Each row was made from one small tree. The marks that hang from a mark follow it in brackets, in the order of their numbers. Every link used is in the known rows. Write each row's tree.
Known rows:
j941[j734 j820]: [ 1.05 -0.44 -2.18 -2.35  5.74  5.50  1.48 -3.26 -0.50 -2.13  1.36 -4.11
 -3.12 -1.86  0.92 -0.80 -0.44 -1.01  1.37  0.57 -1.34 -1.89]
j121[j734 j941[j820[j702 j742]]]: [-1.18  0.73 -1.10  0.77  3.76  3.08 -1.77 -1.90 -1.53  0.79  1.50 -4.69
  0.78  2.01 -1.89 -0.71  2.67 -0.90  2.13  1.99 -4.01  0.65]
j941[j820[j702[j121] j742]]: [ 1.95  4.67 -2.42 -0.65  2.00  1.79  2.95 -1.57 -0.87 -3.63 -0.64 -3.07
  1.20  0.44 -2.90 -2.99  0.89  1.44  2.45  0.22 -1.09 -2.30]
j734[j742]: [-0.04 -1.58 -1.84  1.52  1.19  2.76  1.59 -1.89 -1.13 -2.44  3.84  0.77
 -1.49  1.88  1.13  0.78  2.13  0.37  0.45  4.12 -1.89  0.00]
j121[j941]: [-0.01  1.29 -2.81  0.71  1.52  2.41 -2.63 -0.31  0.84 -1.83  1.96 -0.39
 -0.52  3.03  1.83 -0.20  1.60  0.04  0.58  3.38 -3.69  1.82]
j702[j121]: [ 3.19  1.75  0.91 -0.43  1.42  1.14 -1.80 -2.42  1.50 -3.28  0.73 -0.11
 -1.16  4.95  0.78 -0.93  2.14  1.09 -1.16  2.53 -1.92  1.20]
j742[j121[j734[j941[j820[j702]]]]]: [-0.62 -1.26  1.36  0.87  2.43  0.57 -4.04 -6.16  3.38  0.75  0.92 -0.79
  0.30  4.29 -2.26  3.41  2.35  0.47  2.92  3.28  0.66  2.25]
j742[j941[j820[j702]]]: [ 0.61 -0.73 -3.23  0.35  0.66  1.46 -2.63 -5.32  3.52 -4.40 -0.37 -0.81
 -0.23  1.06 -1.41 -1.34  0.25  0.97  3.40  0.88  0.80  0.53]
j121[j941[j734[j742] j820]]: [-0.08 -0.81 -3.01 -0.35  5.70  5.10  1.95 -0.58 -2.54  0.56  1.55 -4.06
 -0.67 -0.81  1.84 -0.18  0.86 -1.28  1.13  0.46 -3.85 -0.23]
j121[j734[j742 j941[j820]]]: [-2.48 -4.51  0.94 -0.09  3.77  4.02 -2.36 -5.17 -0.13  1.12  2.30 -1.42
  0.06  2.54 -2.62  2.71  3.46 -2.65  0.26  3.55 -2.89 -0.30]
j702[j121[j941[j734]]]: [ 2.86  1.49  0.88 -1.04  4.10  2.24 -1.01 -0.84 -0.11 -0.92 -0.32 -2.28
 -0.75  3.75  1.77 -0.49  2.10  0.72 -0.99  1.40 -3.42  1.96]
j734[j742 j941]: [-2.12 -2.51 -1.11 -0.44  2.02  3.27  0.02 -2.45  0.46 -0.88  0.59  2.04
  1.29  2.12 -1.89  3.33  2.96 -0.96  0.42  4.02 -2.43 -0.65]
j742[j941]: [ 0.41 -1.45 -1.22 -0.73 -0.53  1.42 -4.19 -4.31  4.70 -4.80  0.58  1.39
 -1.37  2.58  0.75  0.36 -0.20  0.88  1.76  3.29  0.92  2.18]
j702[j121 j820[j734[j941]]]: [ 4.51  3.66  1.97 -4.04  3.17  0.78  1.93 -0.23  0.81 -1.19 -1.18  0.05
  1.62  4.01 -1.70 -0.23  2.71  3.08 -0.16 -0.26 -3.92  0.86]
j734[j742[j121] j941[j820[j702]]]: [-1.62 -1.90 -1.71  0.94  3.19  1.89  1.73 -4.36  0.36  1.25 -0.63 -0.16
  3.22  1.41 -3.73  3.32  2.86 -0.02  3.25  1.21 -0.51 -0.89]
j702[j121[j941[j820]]]: [ 2.78  2.10 -0.47 -0.46  3.05  2.03 -0.93 -1.41  0.21 -1.09 -0.02 -2.38
  0.69  3.90  1.02 -1.69  1.85 -0.25 -0.94  0.19 -3.63  1.08]
j941[j734]: [ 0.94 -0.35 -0.61 -1.73  4.08  4.09 -0.53 -2.24  0.50 -3.05  1.78 -1.48
 -4.19  0.26  1.67  0.71  0.68  0.74  0.83  3.70 -1.16  0.31]
j734[j742[j121 j941]]: [ 0.11 -3.12 -0.15  1.30  0.48  0.92  0.27 -4.15  1.81 -1.24  1.87  1.03
 -0.07  2.44  1.30  2.80  0.72  1.26  2.40  2.86  1.74  2.54]
j820[j742[j121[j734]]]: [ 0.10  2.86  2.17 -1.99  0.38  1.21  0.41 -1.18  1.48 -2.08  1.50 -0.39
 -0.32  2.26 -0.31  2.16 -0.34  1.40  2.03  4.66  1.49  1.42]
j702[j121[j941] j820[j742]]: [ 4.94  6.48  0.61 -3.76  3.71  1.51  3.49  2.32 -1.30 -2.63 -0.54 -1.97
  1.80  2.89  0.12 -1.97  1.29  3.21 -1.06 -0.34 -3.15  1.00]
j702[j121 j820]: [ 5.53  3.76  0.39 -2.09  3.56  1.24  0.93 -1.44  0.44 -3.92  1.08 -0.63
 -0.75  4.17  0.11 -2.01  2.33  3.11 -1.54  0.34 -2.37  1.02]
j820[j742]: [ 0.43  4.25 -0.54 -2.58 -0.41  2.32  1.56  0.71  0.67 -4.92  1.28  0.52
 -0.72  1.05 -0.04 -0.19 -0.62  1.35  1.11  4.61 -0.29 -0.54]

Which tree is each row?
[ 1.23  0.61 -3.46 -0.20  5.73  4.22  1.74 -3.64 -1.18 -2.50  0.47 -4.66
 -2.44 -1.79 -1.42 -1.78  1.32  0.82  3.20  0.29 -1.28 -2.09]
j941[j734 j820[j702]]
[ 0.75 -2.12 -1.27 -1.13  6.29  5.00  4.25 -3.50 -2.11  0.31  1.79 -4.33
 -1.94 -2.12  1.31  1.03 -0.09 -0.69  2.07  0.08 -0.24 -1.29]
j941[j734[j742[j121]] j820]
[ 0.17 -1.42  1.06 -0.48 -0.55  0.27  2.08 -1.50  1.10  0.61  1.21  1.06
  0.48  2.18  0.63  2.66  0.89  1.95  3.81  2.69 -1.04  2.28]
j820[j734[j742[j121 j941]]]
[ 1.88  7.20  0.81 -1.06 -0.19 -1.08  4.75  3.33 -1.86 -0.79 -2.76 -1.64
  3.33  2.25 -3.46 -1.26  2.57  4.76  4.54  1.53 -3.59  0.41]
j820[j702[j121[j941]] j734 j742]
[-1.79 -2.61  0.26 -0.03  1.91  1.89  0.04 -3.35  1.56  0.86  0.25  2.06
  2.00  2.86 -1.64  5.04  2.49 -0.20  1.57  3.57 -0.36  0.73]
j734[j742[j121] j941]
[-0.24 -0.74 -1.99  0.05  4.53  4.17  0.53  0.04 -1.83 -0.07  1.82 -2.13
 -1.43  0.72  2.47  0.82  1.69 -0.13  0.77  2.71 -3.68  1.25]
j121[j941[j734[j742]]]
[ 0.50 -0.52 -2.32 -0.33  0.16  1.02 -1.35 -4.25  3.24 -3.08 -0.90 -0.86
  0.45  0.93 -1.52 -0.97  0.33  1.36  4.36  0.53 -0.10  0.68]
j742[j941[j820[j702 j734]]]
[ 5.07  5.92  1.19 -4.59  5.53  2.48  4.36  2.39 -2.07 -2.02 -0.99 -3.09
  0.85  1.61  0.48 -1.61  1.07  3.29 -0.93 -0.78 -3.05  0.91]
j702[j121[j941[j734]] j820[j742]]
[ 1.25 -0.83  3.48 -1.19  2.84  1.64 -4.35 -4.25  2.00 -0.72  0.00 -0.78
 -0.14  5.89 -1.46  1.17  3.58 -0.43 -1.48  3.11 -2.72  1.66]
j702[j121[j734[j941]]]
[-0.06  3.91 -3.30 -0.28  1.73  2.13  2.10  1.39 -1.34 -0.36 -0.17 -2.71
  2.12  0.47 -1.06 -1.56  1.13  0.84  3.44  0.69 -4.20 -0.24]
j121[j941[j820[j702 j734 j742]]]
[ 0.05  0.00 -1.70  2.37 -0.58 -0.61  2.37 -1.43 -0.53 -1.09  0.18  0.34
  0.94  1.81 -2.88  0.17  3.55  3.97  5.74  2.47 -2.49  0.82]
j820[j702 j734[j742[j941]]]
[ 0.54  4.93  2.42 -3.66 -1.60  0.05  4.23  2.05  1.11 -0.59 -0.09  0.59
  1.25  1.36 -0.28  2.32 -1.09  2.91  4.14  3.54 -0.12  1.20]
j820[j734 j742[j121]]
[ 0.42  0.05 -1.52 -0.65  1.65  2.63  3.45 -2.04 -0.56  0.25  2.03 -1.70
  0.38  0.34 -0.04  0.06  0.34 -0.27  2.92  0.55 -2.14 -0.92]
j941[j820[j734[j742[j121]]]]
[ 4.83  6.83  1.81 -4.73  2.95  0.82  5.31  3.83 -1.82 -0.70 -1.18 -1.93
  2.60  2.74 -0.32 -1.53  1.34  3.77  0.30 -0.89 -4.51  1.24]
j702[j121[j941] j820[j734 j742]]
[-0.05 -1.38 -0.97  2.30  1.82  1.59  1.48 -1.76 -0.64  0.38  3.09  0.11
  0.09  2.68  1.88  2.44  1.82  0.85  1.58  3.17 -0.91  1.97]
j734[j742[j121[j941]]]
[-1.49 -1.03  0.45 -1.68  0.28  1.92  1.87 -0.29  0.27  0.91  0.31  1.79
  1.46  1.99 -1.61  2.99  2.53  0.35  2.47  3.43 -3.97 -0.03]
j820[j734[j742 j941]]
[-0.49  2.57 -1.37 -2.32  2.32  2.35 -0.21 -2.46  1.70 -2.16 -2.81 -0.55
  2.97  1.36 -4.73  0.35  1.78 -0.11  1.83  1.33 -1.66 -2.08]
j734[j941[j820[j702[j121] j742]]]
[ 2.36  3.16 -2.19  2.97  1.71 -0.31 -1.70 -2.03  0.21 -2.94 -0.35 -1.25
  0.37  4.51 -1.93 -2.06  4.53  3.27  2.04  2.11 -2.82  1.32]
j820[j702[j121[j941]]]
[-0.01 -3.59  2.70  0.21  0.50 -0.11 -6.06 -7.17  5.94 -0.68  0.85  0.08
 -0.80  4.52  0.45  3.67  0.25  1.03  3.09  3.37  3.39  5.01]
j742[j121[j734] j941]
[ 0.67  0.98 -2.79  1.55  1.70  1.20  3.55 -2.49 -1.16 -0.15  1.12 -2.26
  1.07  0.47 -2.24 -0.80  2.03  1.52  4.74  0.19 -2.17 -1.14]
j941[j820[j702 j734[j742[j121]]]]
[ 2.49  1.03 -2.10 -0.44  6.20  3.66  2.14 -3.63 -1.40 -1.97 -0.54 -5.22
 -1.83 -0.79 -1.46 -2.14  1.75  1.08  2.36 -0.66 -1.56 -1.80]
j941[j734 j820[j702[j121]]]
[ 1.93  5.21  1.00 -5.22  1.55  0.98  4.16  1.40  1.06 -1.52 -0.41  0.77
  1.95  1.18 -2.06  1.69  0.12  3.67  2.78  1.47 -1.16  0.50]
j702[j820[j734[j941] j742[j121]]]
[ 4.00  2.46  2.02 -3.29  3.57  1.08  3.92  0.01 -0.78 -0.33 -0.66 -0.11
  1.97  3.49 -1.72  0.20  3.17  3.01 -0.17 -0.38 -4.13  0.57]
j702[j121 j820[j734[j742 j941]]]
[ 0.99 -1.45 -0.43 -0.67  0.54  0.50 -2.75 -6.32  5.61 -1.66 -0.25 -0.50
  0.41  2.11  0.63  1.77 -1.59  0.80  3.68  0.57  3.74  2.76]
j742[j121 j941[j820]]
[-1.08  0.36 -0.40  1.69  0.53 -0.85  2.22 -1.55  0.09  1.43 -1.32  1.05
  3.02  2.72 -4.63  2.83  4.64  3.57  5.91  2.74 -2.58  0.66]
j820[j702 j734[j742[j121] j941]]
